Each row comes from the steps of one path. Every step used is in the known rows, and no mark comes twice. Write the path behind each row, first mark first.
(in the rows, 128 means zero)
Known rows
W-B: [162 143 141 146 122 138  90 107 135 131 178 120 120 144 161 141 104 168
 159  96 143 156 101 127  83 127 103 132 135 101  97 117 118 135 116 120]
X-V-Q-R-M-A: [116 122 157 151 136 158  88 110 133  92 100 115  46 111 166 129  49 126
 161 146  87 134  59  97  77 101 127 137 121 140 119 119 166  80 157 126]
W-B-H-Q-R: [144 182 175 118 149 157  64 123 104 124 198  92 105 137 180 153 108 189
 122 130 124 177  74 133  84 160  65 122 151 129  68  96 108 140 150 145]
X-V-Q-R-M: [119 133 136 150 114 161  79 108 127  89  89 114  43 120 184 128  48 136
 140 125  93 145  72 102  53 102 124 112 129 142 101 116 145  88 149 137]
S-X-V-Q-R-M-A: [104 105 154 172 126 160  76  99 122 115  83 113  38 112 164 139  72 132
 183 116  87 125  83  83  70 111 113 139 107 102 119 119 172  64 164 115]
L-A-M-R: [124 114 174 103 190 110 167  94 180 116 176 170 170  82 142 100  83 119
 155 131 157 148 128 148 131 134 130 170 111 123 173 137 123 121 102  93]
K-L-A-M-R: [124 111 189 102 194 100 166  96 149 126 188 166 173  90 126  74  86 106
 140 122 167 155 113 141 157 138 123 143 116 122 167 126 113 126 110  93]
K-L-A-M-R-G: [113 121 196 106 217 103 148  81 150 132 168 159 176  88 139  77  77 108
 129 124 176 157 121 124 175 132 143 146 131 126 163 130 113 129 115 108]
R-Q: [131 147 135 153 109 135 118 110 150 115 158 137 125 146 177 149  93 156
 154  88 170 129 137 127  93 137 118 117 119 131  77  96 121 133 130 103]
H-Q-R-M: [ 90 145 154 140 141 158  97 129 137  96 131 138 105 136 184 143  62 145
 134 129 139 156  97 137  80 118 112 128 119 161  71  83 133 104 143 163]
M-R: [128 136 130 116 132 133 126  79 158 130 166 152 141 119 172 135  85 132
 159 104 147 158 126 133  86 133 134 135 111 121 121 122 148 110 104 123]
H-Q-V-X: [147 137 148 127 140 186 110 108 139 126 178 107 122 112 186 118  40 136
 155 141 145 132  89 132  86 142 104 118 130 205  63  91  89 111 131 132]
S-K-L-A-M-R: [103 101 170 109 172 100 169  77 105 155 166 167 153 126 111  75  97 100
 150 116 163 149 123 118 170 136 103 131 114 106 168 119 125 129 104  96]
S-X-V-Q-H-B-W: [147 145  98 150  91 200  56  93  91 146 120  69  50 139 130 156 140 149
 158  82  55 129  96 130  51 121  90 117 145 130  63 140 102 127 170  83]
Q-R-M: [101 125 141 157 117 144  96 122 152  99 114 157  96 145 180 140  63 144
 136 113 136 151 104 129  76  97 131 137 122 133  94  97 145 104 128 164]
B-W: [160 134 112 138 109 147  84 108 143 136 174 128 117 154 141 142 114 161
 162  92 123 148 113 142  80 113 106 146 138 120  87 125 116 133 113 103]
V-Q: [147 147 127 140 104 159  91 107 130 109 124 110  87 128 180 135  75 127
 144 106 123 153  82 120  60 130 121 126 114 119  86 127 141 104 118 104]
X-V-Q-R-G: [133 157 135 131 129 182  56  89 119 111  82  91  39 110 207 137  47 138
 124 123 117 149  72  82  64 122 129 106 153 134  84 119 133 100 154 140]
A-M-R: [119 128 156 100 168 130 150  79 179 127 161 164 158 103 162 126  90 126
 167 121 143 137 141 134 111 128 133 162 107 116 155 132 136 118 107 107]
L-K-S: [131 101 143 121 106 150 105 109 111 144 164 144 154 139 164 100 133 110
 161  82 166 122 148  74 103 143 127  86  97  96 124 124 109 110 118  98]
X-V-Q: [154 141 125 139 103 170  86  93 119 113 125  98  59 112 175 125  67 135
 159 109 112 143  74 105  49 130 111 116 124 129 100 130 129 102 133  98]
B-H-Q-V: [139 172 174 126 143 170  87 111 114 114 213  97 127 122 178 127  77 147
 142 129 144 146  87 141  86 165  77 136 125 190  69  90  87 125 144 110]
K-S-X-V-Q: [117 105 115 151  89 184  74  77  94 143 110 102  77 121 173 130 113 133
 180  78 122 121 123  63  58 139 104  96  98  74 126 136 116  66 147  83]
K-S-X-V-Q-H-B: [112 128 100 144  78 218  75  87  73 148 107  83  82 127 148 149 144 126
 157  79  92 120 120  96  59 134 102  88 115 110  91 139  95 104 172  84]
V-Q-R: [141 148 129 127 108 172  75 115 131 103  99 112  60 126 201 144  64 131
 119 120 118 157  71 110  56 128 119 114 130 123  72 114 145  99 136 135]
A-L-K-S-X: [124  77 178 117 113 142  98 114 121 164 162 139 166 123 158 100 156  90
 192  80 157 119 163  68 109 156 123  92  74  80 136 134 115  90 132  82]
K-S-X: [109 100 118 154  88 171  91  88 113 156 132 133 127 138 169 139 127 136
 183  64 161 128 150  85  77 139 107 115  92  64 118 123 117  85 128  97]
A-L-K-S-X-V: [129  75 175 117 113 149  96 108 110 167 160 129 144 110 153  93 149  94
 201  84 147 114 154  57 102 153 117  85  83  84 147 137 108  85 141  79]
M-A-L-K-S-X: [119  66 198 123 139 139 113 116 132 165 170 138 164 112 136 107 149  82
 219 110 148 109 141  67 138 150 125 132  65  76 154 137 146  82 137  70]
H-Q-R-M-A-L-K: [ 95 112 217 116 181 137 113 149 144 109 155 141 139 115 159 114  92  95
 166 157 129 136  98 111 130 128 125 131  91 161 108  96 152  96 153 136]
L-K-S-X-V-Q: [129  94 138 134  99 166  77  92  82 149 122 110  99 122 169 100 134 112
 175  72 121 111 136  37  75 150 111  67  94  75 133 139 117  75 148  75]
K-L-A-M: [136 110 188 122 172 114 153 113 139 125 183 153 155 105 124  72  86 112
 141 116 178 149 102 140 153 138 110 149 118 118 146 120  99 136 113  91]
H-B: [144 144 119 148 100 171  98 112 124 137 174 120 117 143 142 145 117 143
 147  91 132 149 110 162  76 117  99 146 141 135  79 119 117 154 122 113]
W-B-H-Q-R-M-A: [114 161 205 139 177 134  78 132 118 110 193 108 116 133 152 151 103 176
 145 151 101 160  66 129 116 137  79 153 133 140  97 100 141 123 156 143]
X-V-Q-H-B-W: [160 165  99 131  97 200  71 105  97 123 133  71  62 137 131 149 120 141
 133 111  53 137  73 146  58 111 102 111 156 169  60 141  96 145 160  89]
M-A: [136 119 156 142 131 148 121 107 153 129 166 133 123 124 147 138  87 123
 188 123 152 134  92 127 110 127 117 174 105 114 112 119 157 113 116 101]

Which path is each row?
[142 115 171 139 140 117 130 115 119 126 186 142 138 119 136  81  83 117
 139 102 183 163  89 139 131 139 108 127 122 122 114 114 107 131 109 103] : K-L-A
[146 165 110 134  93 205  87 102  95 117 123  76  62 124 151 145 101 127
 134 112  81 140  72 141  56 124 109 110 143 167  61 133 106 139 157  99] : X-V-Q-H-B
[114 137 157 106 172 113 159  82 183 122 163 164 164 110 166 136  96 140
 159 117 150 120 163 127 123 132 137 143 111 131 145 114 133 125 124  93] : A-M-R-Q
[136 111 183 107 203 114 175  93 190 111 182 160 172  76 158  93  56 127
 150 154 148 114 140 134 150 135 136 138 129 181 156 118  96 122 121  92] : L-A-M-R-Q-V-X
[105  95 195 156 148 112 127 129 173 114 158 157 152 122 127 123  85 103
 201 136 129 131 105 136 126 100 147 183  83 135 142 126 164  94 119 111] : R-M-A-L
[157 172 101 129  96 196  74 120 106 120 130  81  89 150 133 160 132 135
 114 108  61 148  81 163  65 109 113 121 149 166  40 141 101 155 149  92] : V-Q-H-B-W
[130  79 200 108 146 135 123 127 142 154 185 144 177 112 137 100 137  76
 200 128 153 115 127  79 148 142 136 133  73 103 153 136 140  96 127  73] : M-A-L-K-S
[119 105 152 142 124 119 133  95  78 154 163 147 123 151 118  82  95 111
 148  95 180 158  96 115 144 139  90 118 120 102 118 106 115 132 105 104] : S-K-L-A
[153 130 143 150 121 155 117 105 157 121 165 125 121 129 187 129  53 150
 154 120 153 106 128 117  98 131 124 104 137 191  70  90  95 121 134 112] : R-Q-V-X
[124 161 133  97 170 145 144  95 165 132 172 136 167 132 123 159 146 149
 134 117  92 118 164 168 128 113 127 141 144 171 106 127  99 170 152  81] : A-M-R-Q-H-B-W
[150 180 174 128 146 144  75 116 104 130 217  90 125 136 164 146 119 185
 142 116 129 170  83 139  90 163  63 130 140 129  78 110 103 143 137 119] : W-B-H-Q
[117 157 145 117 134 179  95 121 129 112 149 120  96 128 196 149  69 144
 131 128 156 162  89 133  75 144  97 120 125 150  60  84 123 117 143 152] : H-Q-R
[138 105 191 126 143 138 124 122 169 138 180 136 146 108 139 128  98 100
 203 139 149 135  98 128 125 132 129 177  91 120 125 127 155 107 119  90] : M-A-L
[139 163 119 127  94 182 100 111 121 106 105 100  91 135 174 150  87 118
 126 112 108 150  76 136  62 135 133 116 117 149  51 128 119 120 136 108] : V-Q-H
[110 140 170 100 188 117 182 100 176 104 162 159 180  96 143 123  98 123
 137 134 152 132 144 155 144 142 140 143 112 155 135 123 101 139 132  86] : L-A-M-R-Q-H
[119 173 186 141 158 137  69 129 110 110 183 108 112 143 168 147  99 186
 126 130 107 171  79 135  88 138  79 126 144 142  82  98 116 130 151 156] : W-B-H-Q-R-M
[ 96  69 205 139 150 112 128 134 148 129 163 164 182 125 124  98 125  80
 203 127 130 109 132  90 149 109 155 142  66 118 168 134 150  85 126  92] : R-M-A-L-K-S
[134 162 110 135  89 196 108 113 117 135 152 108 119 149 139 160 125 132
 131 101 122 146 106 178  78 123 113 134 141 163  42 119  95 167 140 121] : Q-H-B
[115 138 140 152 116 152  82 124 139  85  84 130  68 135 188 139  55 131
 121 122  99 155  78 118  61 100 137 123 119 136  89 113 156  89 137 146] : V-Q-R-M
[ 98 109 174 118 178  89 175  81 109 148 165 169 158 132 116  85 104 113
 144 113 169 136 145 108 180 139 105 114 116 116 157 106 120 136 120  83] : S-K-L-A-M-R-Q
[165 114 135 140 115 174 107 101 153 130 167 123 113 118 183 113  40 135
 162 129 143 122  98 125  82 124 123 125 138 182  83 108  95 114 115 130] : Q-V-X
[126 124 184 111 206 108 173  96 186  97 188 165 178  84 155  97  70 120
 150 135 161 117 147 139 149 137 138 147 118 171 162 106  97 121 132  76] : L-A-M-R-Q-V
[111 169 121 118 128 152 137  94 142 125 162 133 151 138 152 169 125 138
 127 104 126 137 151 162 101 133 134 104 131 174  66 108 118 154 149 109] : M-R-Q-H-B
[163 142 106 144 107 168  76 115 125 145 190 112 118 157 117 149 142 161
 148  90 100 147 114 168  81 101  92 151 156 137  77 128 105 165 122 100] : H-B-W
[105  90 207 130 157 121 111 143 160 115 138 161 133 124 152 113  92  96
 169 144 128 128 107 102 129 107 145 141  96 135 128 110 168  94 142 137] : Q-R-M-A-L-K
[125 173 119 147  98 175 117 119 124 123 151 113 127 154 150 171 128 149
 125  94 137 128 135 165  93 131 116 109 140 173  33  99  94 173 158 103] : R-Q-H-B
[ 93 116 177 112 192 104 149  62 105 161 141 162 158 121 124  78  91 101
 136 115 173 150 126  99 183 130 121 134 130 109 163 120 122 130 111 109] : S-K-L-A-M-R-G
[117 127 178 110 194  96 176  96 183 107 176 171 177  87 148 110  89 130
 150 130 161 134 150 141 144 140 130 152 114 132 163 121 116 127 118  81] : L-A-M-R-Q
[105 154 151  99 167 134 165  87 178 118 147 154 166 116 162 149 105 135
 145 123 139 118 159 141 124 133 144 134 113 154 114 115 115 138 139  96] : A-M-R-Q-H
[111 147 165 104 187 131 174 103 164 115 176 149 179  99 125 128 120 125
 125 131 133 132 146 176 146 134 128 146 132 169 125 124  93 164 142  81] : L-A-M-R-Q-H-B
[128 120 202 112 209  96 170  98 157 109 197 161 181  92 139  69  71 106
 135 128 175 122 132 129 175 140 131 122 121 172 159  98  89 126 138  76] : K-L-A-M-R-Q-V
[118 151 139 133 136 169  69  99 144 126 102 128  91 131 210 149  60 146
 117 114 168 159 103 103  86 121 138 130 151 124  70 100 130 120 134 168] : Q-R-G
[108 129 157 153 137 148  92 124 145  87  90 133  72 126 171 141  56 120
 143 144  93 143  66 110  86 101 138 146 112 134 106 117 178  82 143 133] : V-Q-R-M-A
[106 159 146 101 164 150 160  92 163 126 159 141 167 119 143 157 127 136
 136 121 117 117 160 162 124 128 133 135 128 168 109 119 107 161 149  92] : A-M-R-Q-H-B
